Each row comes from the steps of one walk. Every step used is in the known rows, and no mark comes twice. Write the walk behind each row, first mark first.
(in the rows, 128 means zero)
Known rows:
dibip, zuzam, lidir: [128 107 111  77 138  98 103 137 153 135 103 160  80  97 185 133 132 140
 174 124 127 134 118 118 121 142 145 113 152 122 102 154 105 155 154 142
 125 147 162]
dibip, zuzam, lidir, bepif, dorel, tigip: [192  79 174 182  96 156 163  62 103 110  90 145 105  92 140 133  68  97
 183 126 116 123  67 105 136 127 131 123 136 121  90 141 128 112 136 135
 108 148  90]
zuzam, lidir: [137 133 110 102 129 127 109 162 145 120 103 149  92 124 142 133 149 136
 143 123 124 154 150 114 136 154 141 109 119 129 144 163 124 128 144 160
  96 135 159]
dorel, zuzam, lidir, tigip: [174 152  92 117 116 135 134 123 117 105 108 164  87 125 143  91 142 143
 116 129 118 142 100 110 109 179 154 108 141 100 105 157 135  87 152 128
 113 167 148]
buri, mima: [ 60 148 119  74 172 130 134 147 135 138 154  96 162 125 113 160 139 125
 101 128 121  53 166 186 111  81 102 181  90 128 201 111 111 116 223 115
  98 120 121]
segiga, lidir, bepif, dibip: [130 121 196 150 105 124 157 132 158  67 108 141 175 131 133 185 120 152
 108 102 140 153 143  87 119 138 139 132 140 166 107 104 123 108 112 121
 153 149 148]
bepif, dibip: [109 129 149  60 113 113 128 166 122 109 141 129 149 156  88 165 179 130
 108 133 137 107 165 122 112 126 109 146 102 154 165 118 115  81 109 125
 117 113 166]
nore, dorel: [118 151 113 123 100 147 165 170 131 108 172 114 151 125  54  87 157 109
 123 132 156 126 192 138 117 111 107 109  65 153 204 102 118 114 113 145
  89 116 129]
dorel, zuzam: [114 142 146 128 115 133 121 141 115 112 166 155 106 131  94  67 140 139
  91  88 137 123 146 157  83 140 125 116 117 134 131 119 112 104 148  72
  96 150 132]
dibip, zuzam: [101 108 116  67 136  91 136 131 132 136 152 140 104 105 167 105 138 149
 144 114 130  73 125 167  88 112 128 126 140 123 117 121  94 138 139  98
 121 131 150]
dibip, zuzam, lidir, segiga, mima, nilut: [ 93  99  67  65 188  96 116 119 141 138 133  84 112 145 182  59  42 114
 163 131 153 129  86 141 142 128 125 109 173  92 178  88 108 122  90 137
 185 100  89]
tupi, mima: [ 84 162 118  72 129 112 125 191  88 104 145  99 170 142 109 143 165 165
  78 136  67  88 158 166 148 105 144 179 103  93 193 136  98 124 155 125
 150 109 133]
segiga, lidir, tigip, kasivi: [153 158 117 175  96 120 145 151 160 128 161 145 142 156 172  98 176 170
 133 163 125 152 137  90  91 100 160 112 126  88 133 151 158 182  89 108
 103 120 155]
tupi, kasivi: [123 152 100 135  79 118 122 186  88 106 165 115 134 107 141 184 189 163
 135 138  70 132 148 139 113 109 111 142  94 136 187 143 131 159  83 112
 101  95 152]
tigip, lidir: [115 115 130 156 130 108  84 171 130 131 185 156 123 165 142  98 165 144
 112 134 125 150 171 120 133 138 118 116  99 128 152 181 129 157 113 126
  92 108 166]
fige, tupi, dibip, zuzam: [ 68 122 171  34 118  62 119 114 126 167  90 111  99  83 167 155 162 161
 114 113 132  81  91 142 115 149 116 185 150  83  81 131  77 130 161 125
 136 137 142]
bepif, lidir, segiga, mima: [ 92 124 116 108 149 100 138 159 130 143 133  78 149 169 129 129  94  97
 118 130 172 114 127 157 151  37 129 145 103 126 197 102 149 124 140 142
 151 142 146]
buri, lidir, bepif, dorel, zuzam: [125 111 144 195 110 174 142  78 108 103 150 160 146 109 106 129  62  99
 139  90 117 171 108 104 112 150 118 124 150 172  74 110 143 142 147  95
 128 168 110]
buri, mima, nilut: [ 56 118  73  69 175 145 129 131 124 123 165  76 147 141 138  90  87 135
 124 121 112  65 140 171 115 149 103 158 123 116 228  89 110 111 140 129
 120  71  77]
fige, tupi, mima, nilut: [ 67 125 108  39 126 116 112 158 101 130 138  76 110 138 156  87 141 166
 102 114  70 109 129 159 159 188 127 175 139  69 203 115  91 134 108 144
 164  80  65]
segiga, lidir, bepif, dorel, tigip, kasivi: [178 116 188 247  75 159 148 108 140 120 149 142 144 136 141 119 112 127
 170 152 127 167 111  75 114  83 143 114 118 108 124 142 161 194  84 108
  91 115 103]
zuzam, lidir, buri: [177 145  89 118 111 135  85 123 115 165  87 169 122 125 107 163 171 124
 114 114 113 140 149 130 150 213 158  86 145 129  78 155 133 131 129 143
 148 123 117]
segiga, mima: [ 99 127 115  84 148  81 159 167 116 107 153 107 175 159 128 104 118 135
  79 129 153  88 159 189 113  80 126 144 117 105 221  93 109 111 139 129
 136 135 135]
nore, fige: [133 152 178 103  68 146 160 176 156 104 132 120 103 132  90 123 214 162
  67 134 133 141 179 144 116 161 149 149  79 119 185 100 120 154  46 154
  61 137 152]
bepif, dibip, zuzam, lidir, tigip, kasivi: [169 144  96  92 107 101  97 157 153 149 147 155 123 135 178 144 169 156
 180 195 118 145 107  59 101 110 163 116 154  92 111 168 144 185  89 125
 136 115 174]
nore, dorel, segiga, mima: [118 129 142 109 131 102 150 153 119  96 167  97 159 148  58  71 116  66
 107 158 187  96 162 197 130  31  82 120  86 133 208  59 124 103 120 131
 134 124 106]
segiga, lidir, bepif: [141 130 174 208 107 140 178 114 167  70 111 143 152 113 171 136  87 173
 110  72 127 156 140 115 117 141 158 112 149 149  95 115 127 137 130 108
 135 162 125]
dorel, buri: [159 131 145 177 156 138 120 135  95 156 128 137 108 113  52  83 191 160
  98 144 152  80 149 179  88 116 107 116 109 165  98 114 117  96 115 107
  99  97 139]
dibip, zuzam, lidir, bepif, dorel: [162  91 129 165 117 142 150  90 127 126  88 149 164 103 157 172  58 109
 197 112  81 166  86  80 154 131 161 124 162 151  57 144 116 160 116 152
 161 127 124]
nore, lidir, bepif: [147 148 166 150 100 165 169 129 162  92 139 127 117  91 146 152 107 172
 127 109 114 162 159 114 123 145 161 110 163 160 100 135 135 158 117 129
 137 143 134]
bepif, lidir, tigip: [150 125  81 123  76 141 174 146 101 109 131 126 123 150 151 129 157 149
 123 133 113  90 117 127 118 137 157 155 101 126 161 149 174 108 125 161
 102 142 175]
dorel, segiga, lidir: [117 117 198 185 110 123 145 115 163  85 106 142  98 140 126  91 159 105
 118 106 170 145 146 161 123  96  98 113 102 148 101 100 139 117 136 105
  87 137 136]
dorel, buri, lidir, segiga: [117 145 110 155 198 166  91  90 133 183 137 113  47 109  77 119 147  94
 141 145 180 128 118 137 129  99  61 104 115 178  75 115 168 101 144 108
 100 149 135]
lidir, bepif, dorel: [152 113 134 178 106 166 176 105 105 114 121 129 189 130 115 158  76 110
 152 101  81 144 118 106 143 120 146 134 131 158  99 130 124 130  91 131
 138 111 112]
lidir, bepif: [155 146 133 146 118 157 157 135 133  95 147 127 138 111 136 134  88 166
 116  88 103 114 141 135 116 134 153 113 141 145 124 125 122 114 112 103
 134 144 120]
dorel, segiga, mima: [115 124 144  93 146  90 135 146 114 106 151 103 138 157  93  85 116  88
  98 143 170  80 143 214 125  45  93 131 109 119 185  78 124  96 133 113
 132 128 116]
nore, dorel, segiga: [140 143 146 132 103 155 128 142 125 107 165 114  97 128  22  70 157  56
 144 148 167 108 168 172 129  68  66  97  61 164 153  85 137  95 102 120
  82 108 112]
bepif, dibip, zuzam, lidir, segiga, mima: [102 120 128  55 187  65 106 136 153 151 102 106 134 141 147 146  92  91
 139 149 178 136 102 126 149  58 123 128 149 111 142 107 109 109 147 135
 186 152 144]
zuzam, lidir, bepif: [172 140 125 151 125 153 132 135 152  97 108 145 118  98 156 157  77 159
 145  96 104 158 131  96 139 158 167  99 155 143 106 154 126 133 128 138
 141 155 128]
zuzam, lidir, buri, mima, nilut: [ 97 122  52  80 170 147  96 105 122 156 124 103 152 130 133 125  95 121
 131 125 106  95 126 151 141 206 126 133 152 115 172 108 121 129 143 145
 160  71  59]

Write each row's walk:
[156 128 157 104 114 133 117 147 144  92 104 143 149 122 123 202 114 143
 135 120 118 154 135  71 136 154 145 122 146 165 114 134 121 107 113 142
 160 141 155] | zuzam, lidir, bepif, dibip
[ 94 141 141 133 202 136 117 129 115 170 133 103 155 106  65 137 166 139
  93 154 148  38 152 201  95  75  90 174  99 154 144  98 110 108 219 107
 107 103 115] | dorel, buri, mima
[146 116 162 192 149 150  92 103 119 174 141 121  76 165 101  92 126  65
 155 145 142 165 102  97 168  87  88 104  81 119 105 176 148 105 108 116
  85 114 116] | bepif, dorel, tigip, lidir, segiga
[ 87 114 100 124 160 144 110  79 131 135 122 101 147 138 120 100  98 102
 121 119 132  86 126 182 135 173  99 133 144 127 142  73 131 122 138 115
 154  70  44] | dorel, segiga, lidir, buri, mima, nilut
[ 75 130 142  39  98 126 121 163 117 126 125  72 104 134 145  99 168 174
  79 125  77 127 135 150 165 207 137 188 130  63 214  99  92 160  69 161
 150  88  69] | nore, fige, tupi, mima, nilut
[140 114 135 153 118 141 102 122 125 123  98 172 115 124 114 119 116  98
 155 110 118 197 117  88 136 158 144 110 132 141  92 153 120 138 152 139
 114 141 139] | bepif, dorel, zuzam, lidir
[149 125  93 141  66 140 110 131  92 159 117 149 149 142 106 175 168 125
 113 106 119 103 154 146 142 183 165 124 117 157 112 139 169 154 117 146
 142 115 136] | bepif, lidir, buri
[ 71 157 185  61 102  95 121 139 115 157  76  89 110 114 115 168 192 161
  71 111 127 110 121 128 142 174 111 195 113  81 123 146  95  94 153 150
 106 126 135] | fige, tupi, dibip
[152  79 169 213 106 135 108 117  96 129 158 155 119 163 122  94 144  97
 135 152 126 152 129 103 145 129  98 126  82 117 143 184 142 131 116 139
  65 109 126] | bepif, dorel, tigip, lidir
[150 140  84  76 126  99 144 111 114 123  73 137 111 103 175 141 139 159
 135 156 113 108  67  94 120 171 158 144 159  81  86 165 117  91 150 157
 136 147 167] | tupi, dibip, zuzam, lidir, tigip
[154 123 121 201 152 175 132  88 125 114 147 141 110  74 114 151  94 156
 128 121 145 116 128 129 105 147 104 115 161 194  77 109 163 136 138 114
 129 167 124] | dorel, buri, lidir, bepif
[126 139 112  85 175 120  85 121 166 175  93 125  45 112 153 125 117 101
 182 123 143 152  95 110 150  98 127  92 137 123  73 154 118 123 145 119
 136 144 143] | dibip, zuzam, lidir, segiga
[157 131 102 162 116 118  68 127 103 174 150 175 149 156 108 131 185 132
  92 123 114 135 165 134 144 201 139  90 127 129  82 174 138 154 105 113
 141 101 122] | tigip, lidir, buri
[145 138 135 177  98 121 133 100 133 138  91 167 156 138 122 142 181 135
  80  92 138 141 157 149 126 195 153  99 138 135  70 120 136 133 127 112
 141 130 111] | segiga, lidir, buri
[163 121 127 128 128 129 125 116 157 108 106 153 110  76 190 155  64 163
 168 100 108 143 104 102 126 149 171 102 182 137  73 147 109 158 139 124
 164 161 134] | dibip, zuzam, lidir, bepif
[ 94 156  97  84 162 133 111 117 115 176 131 117 183 123  90 184 156 114
  84 125 112  51 161 193 124 132 119 162 115 129 145 112 120 121 214 110
 144 112  90] | lidir, buri, mima
[122 101 130  54 132  85  94 141 156 128  95 163  99 105 166 170 144 131
 173 139 138 142 118  94 125 145 136 125 155 138  99 148 102 143 145 149
 143 142 176] | bepif, dibip, zuzam, lidir
[175 151  74  97 119 132 149 136 121 112 102 147  96 133 156 118 159 146
 126 142 109 123 111 111 126 169 156 115 130 100 128 167 138  85 137 159
 108 149 157] | zuzam, lidir, tigip
[ 78 134 100  92 188 108 130 123 142 141 157  91 126 148 130 131  91  85
 112 141 184 121 131 160 140  63  86 132 127 128 183  90 153 111 159 125
 143 170 129] | buri, lidir, segiga, mima
[168 140 138 202  87 134 142 122 147 131 143 145 145 163 143 104 165 114
 166 178 121 163 111  90 113  72 138 112 124 103  98 141 168 182  71 112
 108 102 138] | bepif, dorel, segiga, lidir, tigip, kasivi
[144 141 123 156 104 118 196 115 140  85 106 144 132 145 169  96 167 159
  90 118 133 122 122 131 103 149 147 129 123 104 121 131 140  88 136 129
  98 157 151] | segiga, lidir, tigip
[179 113 172 214 110 150 121 116 123  96 168 149 114 123 146 107  86 155
 121 114 119 137 127 106 129 145 130 103 128 126 123 168 140 131 116 107
 106 147 111] | dorel, tigip, lidir, bepif
[179 165  79 128 106 132 105 171 146 148 159 147 116 144 161 114 171 160
 161 182 107 151 124  74 108 116 167 101 133  82 141 182 159 181  89 131
 107 113 161] | zuzam, lidir, tigip, kasivi
[ 76 116  84 118 160 139 124  91 132 137 125 104 171 137 144 113 100 130
 107 110 122  93 135 164 127 194 120 142 149 117 167  84 122 133 146 127
 156  77  54] | segiga, lidir, buri, mima, nilut
[ 72 155 162  38 112  93 110 181 106 146 116  94 117 122 137 158 205 164
  73 116  69 105 152 172 166 131 131 200 110  70 173 142  84 143 183 134
 150 131 106] | fige, tupi, mima
[ 97 129 111 129 209 111 118 111 127 160 142  95 119 135 100 117 109  93
 106 157 200 110 123 171 129  58  76 126 131 146 143  82 151 105 159 119
 146 158 125] | dorel, buri, lidir, segiga, mima
[180 134  95 137 111 142 148 107 106 115  93 165 117 131 134 103 128 117
 135 132 104 159  87  92 124 170 154 118 139 110  91 159 136  93 140 144
 114 153 142] | bepif, dorel, zuzam, lidir, tigip
[138 117 167 139 116 120 100 151 137  99 155 146 168 147 121 178 123 149
 116 129 122 151 149  76 133 143 128 128 134 164 120 149 127 123  93 122
 154 126 159] | tigip, lidir, bepif, dibip
[200 104 154 244 148 165 128  92  94 154  79 148 150  98  66 136 120 130
 155 141 119 143 104 110 131 125 134 114 143 182  30 130 124 125  98 140
 143  98 118] | zuzam, lidir, bepif, dorel, buri
[101  90 134  72 130 103 125  98 146 110 146 150 127  85 172 188  98 140
 159 126 140 100 107 111  98 132 109 144 175 167  84 104 120 145 139 108
 167 167 156] | buri, lidir, bepif, dibip, zuzam
[117 128 128 126 177 104 119 122 132 151 103 112 147 153 112 113  70  67
 132 130 161 173 100 124 158  66 129 119 134 112 134 111 119 115 149 130
 165 149 118] | bepif, dorel, zuzam, lidir, segiga, mima
[ 96 151 145  89 168 104 148 146 157 142 133  82 127 147 126 116 119 104
 106 148 174 151 149 157 141  55 122 124 134 117 165 103 128 127 138 133
 153 139 133] | nore, lidir, segiga, mima
[138  98 171 140 103 126 138  80 125 151  45 128 155  84 160 207  79 116
 177 109  85 173  64  65 171 160 151 161 172 123  32 151 102 156 135 169
 170 133 114] | fige, tupi, dibip, zuzam, lidir, bepif, dorel
[135 111 187 232  97 155 161  83 124  93 116 164 167 123 116 107  71 116
 125  73 118 186 107 102 111 140 146 118 148 157  60 110 119 138 136  86
 135 153 108] | segiga, lidir, bepif, dorel, zuzam
[143 138 160 182 144 151  88 127 137 161 165 114  66 150  81  68 138  73
 143 152 173 161 132 102 156  85  79  85  64 122 141 161 147  99 116 116
  79 125 113] | nore, dorel, tigip, lidir, segiga
[131  99 112 181 114 178 167  79 113 112 136 136 170 115 126 183  63  96
 168 110  96 152 115  94 145 138 118 138 142 179  95 124 159 149 118 146
 131 143 119] | buri, lidir, bepif, dorel
[154 161  91 110 109  99 102 150 138 156 130 135 130 122 176 140 155 171
 164 195 112 140  87  59 108 122 168 128 158  66 102 179 139 182  98 131
 135 111 171] | tupi, dibip, zuzam, lidir, tigip, kasivi
[108 137 119 130 123 151 116 148 136 162 127  94  85 152 115 137 128  95
 156 111 147 132 125 120 155  78 127 133  82 155 142 143 165 121 120 136
 109 129 160] | bepif, lidir, segiga
[ 96  86  70 146 197 138 126  80 102 153 142  77 140 151 113  69  50  84
 147 152 163 129  89 144 142 124  82 127 155 140 162  67 145 113  76 146
 168  86  74] | bepif, dorel, buri, lidir, segiga, mima, nilut
